Each row was made from one walk, in order. Every step used is in the known rows, and no mark comes twice. Write each row's walk.
Known rows
sedo, bisub: [-0.84  1.80 -1.47  1.55  1.10  1.89  1.24  0.85 -0.43 -1.57  0.03  0.16
  1.60 -3.09 -0.56 -0.75 -1.30 -0.01 -1.32  0.61 -0.07  2.22 -0.30 -2.22
  0.17  0.21]
vame, tobig, pubi, dotev, nulet, papig, roler, muged: [-2.64  5.21 -4.50  0.18 -1.15 -4.03 -1.51 -4.34 -3.25  1.40  0.17  4.73
 -0.10  0.62 -0.26 -0.50 -2.33  2.18 -4.17 -1.25  3.03 -5.25  4.79 -5.20
  0.72 -1.96]
pubi, dotev: [-0.70  0.31 -2.23  1.67  0.57 -0.44 -0.22 -0.51 -2.08  0.94 -0.38  0.44
  0.90  0.33 -1.65 -0.86 -0.49  1.50 -0.71 -0.64  0.15 -0.36  2.85 -2.47
  0.52  0.26]
roler, muged, nulet, dotev: [-0.16  2.96 -0.95  4.06  0.50 -3.36 -0.33 -1.33 -1.35 -0.91 -1.36  0.84
  0.23 -0.36 -0.72 -2.50  0.32  2.47 -1.50 -1.56 -1.27 -0.12  5.00 -3.38
 -0.15  0.30]
papig, roler, muged: [-0.77 -0.68 -1.12  0.35  0.22  0.52  1.56 -0.91 -1.63 -0.47 -1.39  0.71
  0.88  0.87  1.84 -1.68 -0.96  2.44 -4.45 -0.22  0.37 -1.28  1.88 -2.69
 -0.94  0.64]
bisub, sedo, dotev, roler: [-2.21  2.44 -0.46  2.03 -0.98 -1.58  0.73 -0.33  1.35 -2.36  0.41 -0.23
 -0.27 -0.30 -2.10 -0.96  0.48 -0.67 -2.83 -0.06  0.69  3.56  1.90 -0.90
 -1.38 -2.14]
tobig, pubi, bisub, sedo, dotev, roler: [-4.27  5.00 -3.04 -0.23 -2.28 -1.32  0.74 -0.49  2.33 -0.45 -0.48  2.09
 -0.94 -2.33 -2.52  0.08 -0.34  1.49 -4.35 -1.15  2.73  2.42  3.85 -2.89
 -0.91 -1.88]
muged, roler: [ 0.12 -0.26 -0.30  0.75  1.34  1.09  0.54  0.06 -0.73 -0.73 -1.57  0.29
  0.21 -1.40  0.33 -0.45  0.90  3.30 -2.41  1.18  1.32  1.43  0.32 -2.14
  0.41  0.26]
dotev, nulet, papig, roler, muged: [-1.16  1.85 -2.37 -0.27  0.32 -0.78  0.43 -1.65 -1.42 -1.42 -0.24  2.06
  1.80 -0.06  0.67 -1.50 -1.02  0.95 -3.48  0.46  0.09 -0.94  0.84 -2.96
 -0.72 -1.31]
bisub, sedo, dotev, nulet, papig, roler: [-2.74  4.38 -2.10  0.94 -0.74 -1.18 -0.48 -1.43  0.74 -2.83  0.71  0.09
  0.48 -0.67 -2.32 -0.73  0.90 -1.54 -2.49  0.07  1.20  1.91  1.61 -0.44
  0.42 -2.19]
bisub, sedo, dotev, nulet: [-3.18  2.94 -0.97  1.62 -0.38 -0.41 -0.85  1.01  1.42 -2.48  1.06  0.40
 -0.38 -2.81 -3.35 -2.31  1.48 -1.08 -1.09 -1.53  0.38  2.47  3.79 -0.31
 -0.09 -2.32]
dotev, roler, muged, nulet: [-0.05  1.64 -1.43  0.64  0.13 -2.81  1.18 -0.97 -1.21 -1.55 -0.16  1.81
 -0.24  1.12  0.35 -3.52  0.91  2.75 -2.90 -0.92 -1.05  1.10  2.82 -4.13
 -1.76 -1.71]
muged, nulet: [ 0.67  2.86 -1.21  0.18  1.06 -0.22  0.39 -0.23 -1.15 -0.64  0.59  0.25
  0.02 -0.12 -1.32 -2.49  2.32  1.75  0.15 -0.59 -1.70  1.04  3.11 -2.60
  0.29  0.14]
tobig, pubi, bisub, sedo: [-3.55  3.91 -2.79 -0.49 -1.90  2.00  1.74 -0.07  1.75 -0.44 -0.47  1.87
  1.23 -3.32 -1.92 -1.75 -1.06  3.54 -3.16 -0.32  1.09 -0.38  3.52 -2.79
 -0.28 -0.11]
vame, tobig, pubi, bisub, sedo, dotev: [-4.20  7.81 -3.05  0.28 -2.80 -0.87 -0.17 -0.74  1.29  0.88  0.85  2.30
 -1.04 -3.19 -2.34 -1.01 -0.45  0.77 -2.47 -2.18  3.25 -0.13  5.68 -2.89
 -0.13 -0.47]
roler, muged: [-1.06  0.26 -0.94  0.76 -0.06  0.21  1.17  0.10 -0.97 -0.70 -0.90  1.22
  1.35 -1.24  0.26 -2.50 -1.19  2.00 -2.44 -0.55 -0.79 -0.80  1.86 -3.18
 -0.86  0.33]
vame, tobig, pubi, dotev, nulet, muged, roler: [-1.37  3.83 -3.76  1.57  0.10 -2.56 -2.82 -2.22 -2.68  1.63 -2.14  3.38
 -1.39 -0.27 -0.98 -0.17  0.62  3.24 -4.26  0.26  3.68 -1.59  4.63 -5.44
  1.86 -1.55]
muged, nulet, papig: [ 0.35  4.39 -2.59  0.21  0.40 -1.45  0.54 -1.29 -1.37 -0.91  1.14  0.61
  1.70 -0.18 -2.09 -2.12  1.40  0.89  1.05  0.79 -1.99  0.96  0.33 -3.03
  0.79  0.15]
tobig, pubi, dotev, roler, muged, nulet, papig: [-2.00  4.49 -4.45  0.82 -1.01 -6.20  0.28 -3.54 -1.86  0.65 -0.58  3.58
  0.25  1.55 -1.86 -1.09 -1.20  3.33 -2.56 -0.97  0.37 -2.18  2.98 -6.26
  0.11 -2.78]
pubi, bisub, sedo, dotev, roler: [-2.62  3.27 -2.74  0.75 -1.55 -0.47  1.06  0.22  2.50 -1.37  0.39  0.18
 -0.14 -1.71 -1.89 -0.83  0.05  0.34 -3.45 -0.51  2.25  4.41  2.79 -1.51
 -2.05 -1.60]
pubi, bisub: [-0.45  1.55 -2.73 -0.77  0.23  2.39  0.83  0.65  0.22  0.68 -0.06  0.95
  1.01 -2.69 -0.59 -0.83 -0.52  2.18 -1.62 -0.03  0.32  1.60  2.17 -2.69
 -0.75  1.37]
muged, nulet, dotev, roler: [ 0.97  3.03 -0.51  3.10  0.98 -3.52 -0.56 -1.67 -1.48 -0.93 -0.40  0.66
 -0.67  1.64 -0.90 -0.54  1.78  2.12 -2.02  0.46 -1.39  2.43  3.87 -2.80
 -0.32 -0.72]
papig, nulet, muged, roler: [ 0.44 -0.28 -2.19  2.33  0.86  0.47  0.29 -0.59 -0.98 -1.60 -2.49 -0.61
 -0.01 -1.01  0.64 -1.71  1.99  2.34 -3.04  2.17  1.02  3.27  0.70 -1.75
  2.17  0.26]
vame, tobig, pubi, bisub: [-1.73  5.55 -3.32 -1.58 -1.26  1.00  0.37 -0.76 -1.21  2.37  1.20  3.82
 -0.37 -2.43 -0.33 -0.35 -0.83  3.12 -2.42 -0.70  1.85 -1.55  4.50 -4.55
 -0.04  1.08]
papig, nulet: [-0.01  1.20 -1.49  0.72  1.08  1.31  0.80  0.48 -1.42 -1.26  0.74  0.26
  0.02 -1.53 -0.47 -2.19  1.59  1.26 -0.60  0.05 -0.70  1.40  2.57 -0.63
  1.61  0.02]

Which walk is each row?
[ 0.39  1.94 -1.17  3.58  0.81 -2.87 -0.14 -2.41 -1.93 -0.92 -2.08  0.32
 -0.13  1.96  1.13 -1.93  0.59  3.06 -3.46 -1.18 -0.50 -0.02  5.42 -2.79
 -0.41  0.56] : papig, roler, muged, nulet, dotev
[-1.88  1.83 -4.01  1.92  0.72 -1.90 -2.20 -1.71 -1.35  1.38 -3.68  2.84
 -0.65 -0.67 -2.10  0.24  0.45  3.41 -4.12  0.55  3.12 -0.17  2.79 -4.85
  2.02 -1.17] : tobig, pubi, dotev, nulet, muged, roler
[ 0.16  0.42 -2.16  1.09  1.60  0.16 -0.79  0.10 -0.50 -1.12 -2.56  0.87
  0.27 -1.49 -0.29 -0.80  1.48  2.14 -3.64  1.97  0.75  2.68  0.35 -3.08
  0.60 -0.43] : dotev, nulet, muged, roler
[-3.09  6.24 -3.14 -0.55 -2.45  1.10  0.90 -1.05  0.71  0.00  0.86  2.39
  0.43 -2.88 -1.06 -2.05 -0.74  3.03 -3.32 -0.75  2.11 -1.57  4.90 -3.29
 -0.58  0.18] : vame, tobig, pubi, bisub, sedo
[-2.48  3.60 -1.10  2.50 -1.28 -4.05  0.68 -0.53  1.39 -2.99 -0.21  0.23
 -0.93  0.26 -1.57 -3.99  1.54  0.23 -3.00 -2.56  0.12  2.30  4.27 -2.41
 -1.97 -3.23] : bisub, sedo, dotev, roler, muged, nulet
[-1.67  1.47 -3.97  0.95  0.31 -2.45 -0.57 -2.22 -2.11 -0.37 -1.02  1.99
  1.46  0.92 -0.53 -1.17 -1.70  1.13 -3.14 -0.63  1.21 -1.80  2.46 -3.49
 -0.18 -1.59] : pubi, dotev, nulet, papig, roler, muged
[-3.07  3.38 -2.72  1.30 -1.35  0.85  0.69  0.84  2.60 -1.15  0.24 -0.41
  0.24 -3.50 -2.63 -1.40  0.30 -0.06 -1.55 -1.57  1.46  2.86  3.59 -0.99
 -0.99 -0.03] : pubi, bisub, sedo, dotev
[-2.63  5.23 -2.51  2.19 -2.06 -5.25  0.57 -1.97  1.37 -3.32  0.47  0.28
  0.54  0.10 -2.10 -2.98  0.23 -0.45 -1.95 -1.06 -0.16  2.18  1.88 -2.87
 -1.38 -3.61] : bisub, sedo, dotev, roler, muged, nulet, papig
[-3.95  6.33 -3.94  0.58 -2.62 -3.64  0.87 -1.11  2.42 -1.03 -1.13  2.64
 -1.46 -1.85 -1.97 -2.82  0.30  2.81 -4.09 -3.71  1.86  1.80  6.03 -4.41
 -1.86 -3.15] : tobig, pubi, bisub, sedo, dotev, roler, muged, nulet
[-2.54  2.41 -0.57  1.98 -1.02 -0.33  0.22  0.26  1.59 -2.18  0.41 -0.76
  0.22 -1.90 -2.52 -2.13  0.60 -0.70 -1.09 -1.01  0.44  1.89  2.55 -0.49
  0.03 -0.56] : bisub, sedo, dotev
[ 0.58 -0.22 -1.78  1.88  0.77  0.44  0.17 -0.53 -0.73 -0.47 -3.28 -0.35
  1.17 -0.65  0.49 -0.42  0.57  2.56 -3.58  2.51  0.92  2.36 -0.69 -3.20
  0.57  1.23] : nulet, muged, roler
[-0.76  1.07 -2.20  0.07 -0.64 -0.61  1.72 -2.50 -1.86 -0.73 -1.02  1.02
  2.47  0.67  1.47 -0.99 -1.86  1.43 -3.69  1.32  0.10 -1.30 -0.19 -2.94
 -0.75  0.56] : nulet, papig, roler, muged
[-0.20  2.53 -2.20 -0.55  0.71  0.05 -0.23 -1.29 -1.76 -1.15  0.73  1.43
  1.24  0.26 -0.30  0.00  0.51  0.69 -2.32  1.45 -0.21  0.80  0.02 -1.99
  0.33 -0.93] : dotev, nulet, papig, roler
[ 1.21  3.37 -2.64 -0.42  0.53 -0.85  0.82 -2.49 -1.63 -0.64  0.29 -0.01
  0.90  2.12 -0.05 -1.27  1.66  1.58 -0.93  1.17 -1.01  0.67  0.77 -2.43
  0.36  0.06] : muged, nulet, papig, roler
[-0.16  1.74 -0.66  4.05  0.91 -1.06 -0.41 -0.51 -2.15 -1.32 -0.32  0.03
 -0.13 -1.36 -0.89 -0.52  0.96  1.17 -1.19  0.34 -0.53  1.73  4.12 -0.26
  2.24  0.54] : papig, nulet, dotev
[-0.48  3.35 -2.80  0.71 -0.36 -2.39  0.80 -1.69 -1.02 -1.24 -0.02  0.99
  1.93 -0.61 -0.99 -3.28 -0.22  1.72 -0.54 -0.23 -1.94 -0.57  1.08 -3.87
 -0.04 -0.51] : roler, muged, nulet, papig
[-3.09  4.34 -4.57  1.70 -1.30  0.09 -0.74  1.25  2.44 -1.35 -0.91  0.28
  0.24 -3.26 -3.12 -1.97  0.90 -0.97 -2.91 -0.62  0.81  4.78  3.50 -1.89
 -1.01 -0.74] : pubi, bisub, sedo, dotev, nulet, muged
[ 0.16  1.38 -1.93  0.49  0.75 -1.23  1.12 -1.48 -1.38 -0.72 -1.51  0.64
  0.09  1.78  1.41 -3.31  1.27  3.36 -2.95 -1.37 -0.62 -0.51  3.40 -3.03
 -1.20 -0.29] : papig, roler, muged, nulet
[-0.82  2.01 -2.23  1.68  0.93 -1.96 -2.32  0.27  0.47 -0.19 -2.61  0.88
 -1.39 -1.80 -1.58  0.24  2.07  0.04 -2.87  0.19  1.64  4.12  1.22 -2.71
  0.45 -0.75] : sedo, dotev, nulet, muged, roler
[-2.13  3.20 -2.80  0.08 -0.27 -2.92 -1.10 -1.55 -0.47 -0.93 -0.30  2.12
  0.17 -0.67 -0.49 -0.49 -0.43 -0.92 -2.73 -0.95  0.66  0.95  1.45 -2.48
 -0.56 -1.74] : sedo, dotev, nulet, papig, roler, muged
[-0.78  0.73 -0.85  3.97  0.32 -3.90  0.38 -1.71 -1.82 -2.52 -0.64  1.11
 -0.19  0.06  0.85 -0.99 -0.31  1.95 -4.44 -0.33 -0.25  1.57  3.95 -1.96
  0.14 -1.32] : papig, nulet, dotev, roler, muged
[-0.94  0.35 -0.32  3.88  0.24 -3.70  0.11 -1.71 -1.49 -1.24 -1.60  1.68
  0.70  0.40  0.58 -0.16 -1.85  2.04 -4.60  0.49 -0.19  0.40  2.84 -3.60
 -1.64 -0.43] : nulet, dotev, roler, muged
[-0.12 -0.18 -3.55  2.44  1.70 -1.19 -1.94 -0.59 -1.61  0.24 -3.38  0.74
 -0.11 -0.46 -1.47 -0.59  0.79  2.12 -3.27  1.05  2.29  1.55  2.13 -3.44
  1.14 -1.06] : pubi, dotev, nulet, muged, roler
[-2.71  3.19 -4.21  1.99 -0.96 -0.08 -1.11  1.06  3.16 -1.88 -3.21 -0.02
 -0.70 -4.14 -2.11 -1.15  1.67  0.78 -4.13 -0.24  3.19  5.32  2.64 -1.89
 -0.54 -1.44] : pubi, bisub, sedo, dotev, nulet, muged, roler
[-1.56  5.03 -3.60  1.30 -0.73 -5.39 -0.22 -3.40 -3.18  1.58  0.28  3.84
 -1.65  2.37 -0.41 -2.45 -0.51  3.61 -3.45 -2.59  1.89 -3.27  6.86 -6.34
 -0.44 -2.68] : vame, tobig, pubi, dotev, roler, muged, nulet
[ 0.48  3.34 -0.86  3.40  1.22 -2.29 -0.97 -1.08 -1.79 -0.48 -0.34  0.12
  0.03  0.19 -1.64 -1.14  1.87  2.05 -0.13 -0.51 -1.59  1.14  4.45 -2.34
  0.84  0.89] : muged, nulet, dotev
[-2.97  6.09 -4.55  1.15 -2.70 -3.76  1.02 -1.48  2.65 -2.42  0.08  0.88
  0.66 -1.55 -2.06 -3.05 -0.06  0.38 -2.70 -1.64  0.98  3.37  2.71 -3.48
 -1.91 -2.94] : pubi, bisub, sedo, dotev, roler, muged, nulet, papig
[-0.67  2.93 -1.68  1.32 -0.25 -4.72 -0.16 -0.87 -0.04 -0.82 -0.46  1.52
 -1.70  0.82 -0.84 -2.30  1.39  0.70 -2.01 -2.48  0.01  2.57  3.95 -3.56
 -1.66 -2.37] : sedo, dotev, roler, muged, nulet
